Each row comes from the steps of one walk. Every step used is in the known rows, and no mark comes twice. Write the walk behind each row, first mark first.
Known rows
Q > Z > W > H > U: 52,-11,24,-5,19,-19,-5,26,-29,-82,-3,50,-18,-26,-21,19,2,-3,23
W > H > U: 46,17,56,-4,9,17,13,38,-18,-35,-59,-23,18,-31,-44,21,25,37,5
Q > Z > W > H: 41,-28,-30,-12,4,-66,3,28,-37,-63,6,70,-25,-36,-24,7,-32,-27,-7
H > Q > Y > U: -50,-2,-18,31,-36,51,-34,25,24,79,-82,41,38,17,14,1,-20,33,17
Q > H > U > Y > W: -48,7,40,3,5,23,-44,-61,35,17,60,-49,25,8,63,20,25,-20,-20
Z > Q: -29,-6,23,-2,40,-23,-1,9,-36,58,-35,50,-12,9,-18,5,-7,54,5
W > H > U > Z > Q: 47,4,9,-38,39,20,63,32,-22,-11,-4,3,-36,16,-64,-7,20,34,26
U > Z > W > H: 29,-14,-35,-17,-24,-42,32,27,18,-45,37,14,-33,-18,-41,-17,1,-50,-5
Y > W > H: 14,17,-32,-2,18,-44,0,10,-41,-41,-44,-61,16,-28,-1,-2,-24,-47,-21
Y > U > Z > Q > H: -8,-41,-63,-29,57,26,8,1,12,65,60,89,-51,36,-39,18,8,8,-24
H > U > Z > Q > Y > W: -12,32,-27,16,19,37,-1,-34,8,4,23,-29,-9,59,38,-32,5,-16,40
Q > Y > W: -23,25,-35,47,-22,-13,-39,-31,6,8,-28,-44,41,4,57,-3,-26,-41,-15
Y > W: -32,16,-7,42,21,1,-29,-16,-8,-16,-15,-53,27,9,48,-2,-6,-16,-17
Q > H > U: 13,-6,73,17,19,37,-37,3,21,-6,22,4,15,-36,4,47,39,53,-28
U > Z > W: -3,-18,-14,23,-24,-1,7,5,49,-19,60,20,-24,16,4,-11,22,-18,-5
H > Q: -36,-2,42,29,-16,27,-11,34,2,31,-55,9,25,-20,22,-6,-12,72,-6
U > Y > W > H: -17,11,-35,-14,-23,-42,13,-32,-8,12,-10,-60,15,-1,9,-8,-21,-61,-21
U > Y: -39,-14,16,22,-48,8,-8,-26,31,72,2,-7,20,12,18,13,12,31,-23
U > Y > W: -54,11,-14,24,-22,3,-16,-60,23,45,10,-57,26,34,60,-7,-7,-28,-17

Which walk is each row?
16,-13,-97,-18,-43,-20,16,14,42,5,16,49,-25,13,-52,-6,-12,-84,9 -> Q > Y > U > Z > W > H
-2,-11,-6,-26,-35,-29,25,51,11,-37,10,17,-23,-27,-21,-40,-22,-17,12 -> U > Z > W > H > Q
-1,-7,-51,11,-10,0,28,-8,15,66,14,41,-23,34,-1,-14,-15,18,1 -> U > Z > Q > Y
2,-15,31,0,5,25,-18,-9,68,-40,112,21,-28,-13,10,10,51,-8,-10 -> Q > H > U > Z > W
-50,30,44,28,-15,49,-28,-50,25,22,8,-85,36,48,65,-3,35,-5,19 -> H > U > Y > W
61,-23,-8,5,0,-7,18,52,-51,-30,-53,47,10,-42,-5,5,-51,45,-13 -> W > H > Q > Z
21,38,23,-1,34,4,-6,8,-37,-60,-45,-83,26,-13,-3,3,8,-25,10 -> Y > W > H > U
10,7,-7,-2,-55,-33,8,48,-7,19,-80,3,29,-59,-15,-10,-54,21,-5 -> W > H > Q > Y
53,8,-16,-26,1,8,51,13,-7,13,-10,18,-25,7,-53,-11,1,13,30 -> W > H > U > Z > Q > Y
-16,-9,66,-19,66,3,-23,3,-19,30,13,53,-19,-17,-16,26,21,58,-3 -> Z > Q > H > U
32,25,-21,-36,57,10,45,1,-44,-41,11,-46,-28,35,-22,-31,5,-25,30 -> Y > W > H > U > Z > Q
23,-21,18,-20,-26,-17,5,-11,0,-24,27,42,-20,3,-11,8,8,-15,27 -> Q > Z > W > H > U > Y
-29,3,77,22,-34,62,-3,-22,38,47,-7,-27,28,27,16,22,47,57,10 -> H > U > Y
-52,13,-9,-25,-34,-31,7,-4,-18,22,-36,-60,29,-9,29,-39,-43,-32,3 -> U > Y > W > H > Q
60,27,-9,5,16,38,30,0,-10,-79,12,-98,6,15,-1,-11,22,-35,4 -> Y > W > H > U > Z
2,-30,-10,31,5,-19,-29,-1,-10,-30,22,79,-12,-8,24,16,-7,1,-5 -> Q > Z > W
-23,-26,9,-28,56,-45,-20,3,-27,51,15,75,-27,-31,-24,20,-14,38,-29 -> Z > Q > H
